Known rows, with every step that occurs:
X, V, S, B: [ -0.3  42.5 -24.4 -38.7  19.1  -0.1 -27.6 -31.7   7.5  28.4  11.9  10.9
  19.9 -10.5   6.9  21.7  -0.3]
B, D: [ -4.1   8.0  15.3  -8.9  -5.8   7.4   2.5 -18.1  -5.2  11.5 -12.4   7.9
   2.1  -3.9  -1.8   9.5 -25.1]
B, D, R, X, V: [-16.1  19.0 -22.4 -26.3 -22.7 -29.2 -35.6 -22.7 -12.4  31.6 -37.5  57.8
   5.8   1.7  26.1  34.4 -63.2]
J, V: [  1.2  -4.5 -26.3   5.2  -0.4 -12.1  -6.7  -2.7  -3.6 -14.5   5.9   1.1
   0.1  12.2   8.6 -12.3 -13.6]
Y, J: [-29.4   9.1  -7.9  -4.9   2.9  -9.2   0.5  -0.7  -3.2  12.8   6.0  -5.0
 -24.2  -3.4 -21.2 -15.6   2.4]
X, R, S, B: [  0.2  -4.7 -29.1 -29.6   9.6 -11.7 -31.9  13.3  -7.5  31.2  13.0   7.5
  40.5  -4.6 -20.2  28.2  -8.6]
V, S, B, X, R: [  8.0  13.2 -16.8 -23.6  17.2   0.0 -41.0 -24.1 -30.8  43.8  -2.8   6.1
  32.8 -19.6  -1.3  15.1  -9.3]
Y, J, B, D, R, X, V, S: [-66.2  41.5 -48.6 -39.0 -24.9 -19.0 -39.6 -66.8  -8.9  38.4 -29.9  66.6
 -24.9  15.9  -0.8  24.9 -70.1]
R, X, V, S, B, D: [ -9.7  47.8 -28.3 -44.6   2.2 -15.4 -39.4 -47.4  -4.7  52.3  -8.5  40.8
  24.0  -7.0  12.6  36.5 -35.9]
Y, J, R, S: [-45.4   6.1 -48.9  -3.0  -7.4 -18.5 -12.0   2.9   0.0   4.5   8.5  23.2
   3.5   7.8 -12.7  -6.3 -15.8]
R, S, B, D, V: [ -9.6   8.2 -26.2 -44.0  -7.8   1.8 -21.6 -14.2 -13.6  34.8 -28.2  30.0
   7.8 -20.9  29.0  28.3 -42.9]
R, S, B: [ -8.1   1.2 -25.5 -24.8   7.2  -8.4 -17.2   7.2  -9.3  26.0  -4.7   5.9
  15.0 -10.1  -0.1  21.9  -4.2]
D, V: [  2.5  -0.2 -15.0  -9.4 -10.0   2.2  -7.5  -3.1   0.5  -1.8 -10.3  16.4
  -9.4  -5.3  31.0  -1.5 -12.8]
Y, J, R, X: [-41.8  14.1 -40.3   4.3 -15.4 -30.4 -20.0   0.2 -12.7   7.3   7.9  25.2
   6.8  12.9  -3.2 -19.6 -21.7]
S, B: [  1.0   9.7   1.0 -21.5   9.4   3.7 -10.7   1.8 -15.7  17.6   1.0 -13.8
  15.3 -12.4   2.3   3.3   0.2]
S, B, D, R, X, V: [-16.1  28.7 -20.6 -46.2 -14.3 -24.4 -46.4 -20.6 -27.7  50.0 -36.7  43.9
  22.0  -8.9  28.6  37.5 -62.5]
B, D, V, S: [ -4.8  28.8 -15.6 -13.7  -5.9  16.2  -5.5 -43.1  -1.1  12.2 -22.9  34.2
 -14.6 -14.1  36.3  13.6 -26.3]
S, B, X: [  4.0  -3.0   2.2 -23.2   6.0  -1.8 -24.6  -7.0 -36.9  35.3 -21.1  -5.4
  14.8 -22.3  11.3   1.7 -18.2]
X, V, S: [ -0.4  31.6 -26.0 -17.1   8.1  -3.8 -17.4 -34.0  21.7   9.8   9.8  24.8
   5.6   1.7   5.1  19.3  -0.3]

Rows:
[ -4.9  49.6  -9.0 -48.4  13.3   7.7 -24.8 -50.1   2.7  39.4  -2.9  18.1
  20.8 -14.9   5.9  31.0 -25.2]
X, V, S, B, D
[-14.0  46.9 -57.4 -30.5  -0.3 -20.6 -47.7 -30.6  -1.7  25.3  12.8  41.8
  50.0   5.8  25.4  17.5 -24.0]
J, R, X, V, S, B
[ 11.5  -7.0  -1.7 -29.0   7.0  -6.2 -39.4  -0.1 -34.5  40.3  -3.6  -3.7
  40.3 -16.2  -9.4   9.3 -21.2]
S, B, X, R
[-41.9  56.0 -66.2 -34.2   3.0 -30.5 -47.8 -32.1  -4.6  36.6  18.4  35.3
  25.8   2.2   3.3   2.3 -21.2]
Y, J, R, X, V, S, B
[  4.3  18.5 -29.1 -27.7   4.9   5.9 -33.6 -32.4 -31.9  36.3 -30.6  20.3
  -1.3 -30.8  50.4   7.0 -19.5]
D, V, S, B, X
[ -0.5  -0.6 -34.7 -48.4   1.9 -23.8 -46.2 -11.1 -12.0  51.1 -19.1  28.8
  25.5 -15.0   5.7  32.8 -35.4]
R, S, B, X, V
[ -8.0  39.1   1.1 -25.8  15.4  17.7  -9.3 -40.3 -15.2  32.0 -11.4   4.0
  11.3 -20.0   8.3  18.5 -12.8]
V, S, B, D
[ -6.5   4.4 -13.5 -40.2   3.7  -4.1 -28.8  -5.8 -12.5  42.4  -0.6  15.8
  42.0  -8.1 -22.2  37.1 -32.6]
X, R, S, B, D
[-19.1  17.9  -9.8 -23.7 -12.9 -16.7 -30.3 -11.2 -45.0  43.6 -44.0  29.2
  11.3 -16.2  31.0  23.7 -51.0]
S, B, D, R, X
[-30.7  24.5 -49.8   6.0  12.2 -16.1  -7.3 -25.6  -3.1   0.9  11.9   7.0
 -29.3   5.4  -6.4 -21.2   0.7]
Y, J, V, S
[  4.5  19.4 -23.7 -18.6   4.0 -10.0 -31.9 -41.7   0.8  27.5 -13.7  32.2
   3.6  -7.1  14.8  17.7 -17.9]
B, X, V, S
[-14.2  11.7 -28.1 -33.8 -11.2   4.2 -34.6 -61.9   4.1  18.5 -13.8  37.7
   4.7  12.7   2.1  17.7 -38.9]
J, B, X, V, S
[-13.9  41.5 -52.4 -32.0   1.2 -28.0 -49.9 -25.8 -19.7  42.0 -22.4  45.6
  13.6  -9.3  38.3  34.0 -25.6]
D, R, X, V, S, B
[-46.4  63.9 -50.1 -43.8  -2.5 -22.0 -45.1 -50.8  -9.6  47.8   4.7  43.9
  27.1  -2.1   2.7  11.6 -46.6]
Y, J, R, X, V, S, B, D
[-63.0  20.4 -33.7 -43.2 -35.1 -24.9 -38.1 -43.5 -11.6  34.3 -32.0  57.5
 -17.8  19.1  -7.7  19.3 -81.5]
Y, J, B, D, R, X, V
[  3.7 -26.2 -29.2  -9.9  -5.9 -21.2 -35.9   3.1 -13.5  30.3 -10.9  28.6
  24.5  -2.1 -13.6  25.2 -26.2]
B, X, R, S
[-40.2  -5.8 -23.0 -24.0 -30.2   5.4 -14.1 -30.1 -15.8  12.0 -45.2  44.7
  -6.5  11.0   8.0  34.4 -65.7]
J, B, D, R, S
[  7.1   8.8  -8.5 -45.9   4.3 -11.1 -40.1 -16.7 -18.2  42.9 -13.5   8.8
  25.8 -16.5   9.2  15.5 -29.9]
S, B, X, V
[-53.5  29.9 -26.6 -33.7 -17.9  21.1  -8.1 -64.3  -0.9  13.8 -17.0  33.3
 -39.2   3.5   2.2  -1.7 -46.5]
Y, J, B, D, V, S
[-17.0  -6.6 -34.3   0.0  -8.8 -16.0 -15.1   8.6 -13.4  10.9 -32.1  32.2
  -8.8  -4.5  21.4  26.3 -19.0]
D, R, S
[-24.0  21.9 -19.2 -28.7 -20.7  31.0  -8.4 -64.2   3.0   2.5 -22.3  39.2
 -14.7   7.1  24.7  12.8 -47.2]
J, B, D, V, S
[-13.5  52.8 -16.5 -45.9   7.5   4.3 -32.1 -47.5 -17.3  41.9 -29.4  31.8
  11.6 -21.6  30.0  38.2 -38.6]
X, V, S, B, D, R
[-16.8  56.3 -42.2 -39.9  -5.5 -12.8 -45.5 -49.5  -7.2  35.5  -0.5  49.9
  51.7   1.2  24.2  26.2 -48.6]
J, R, X, V, S, B, D
[-20.4  18.3 -50.6 -22.4  20.3 -22.0 -46.7 -27.2 -37.9  41.1   8.7   2.8
   9.9 -10.9 -15.9 -12.3 -20.7]
Y, J, V, S, B, X, R
[ -1.4  20.3 -31.4  -4.8  -1.3   8.2  -8.1 -25.6   4.4   0.7  -9.1  26.6
 -15.1  -9.1  38.9   4.4  -0.7]
D, V, S
[ -3.0  18.6   1.0 -40.3  -6.4  13.4 -14.7 -18.9 -19.7  27.5 -22.3  10.4
   7.0 -22.2  32.0  11.0 -38.0]
S, B, D, V
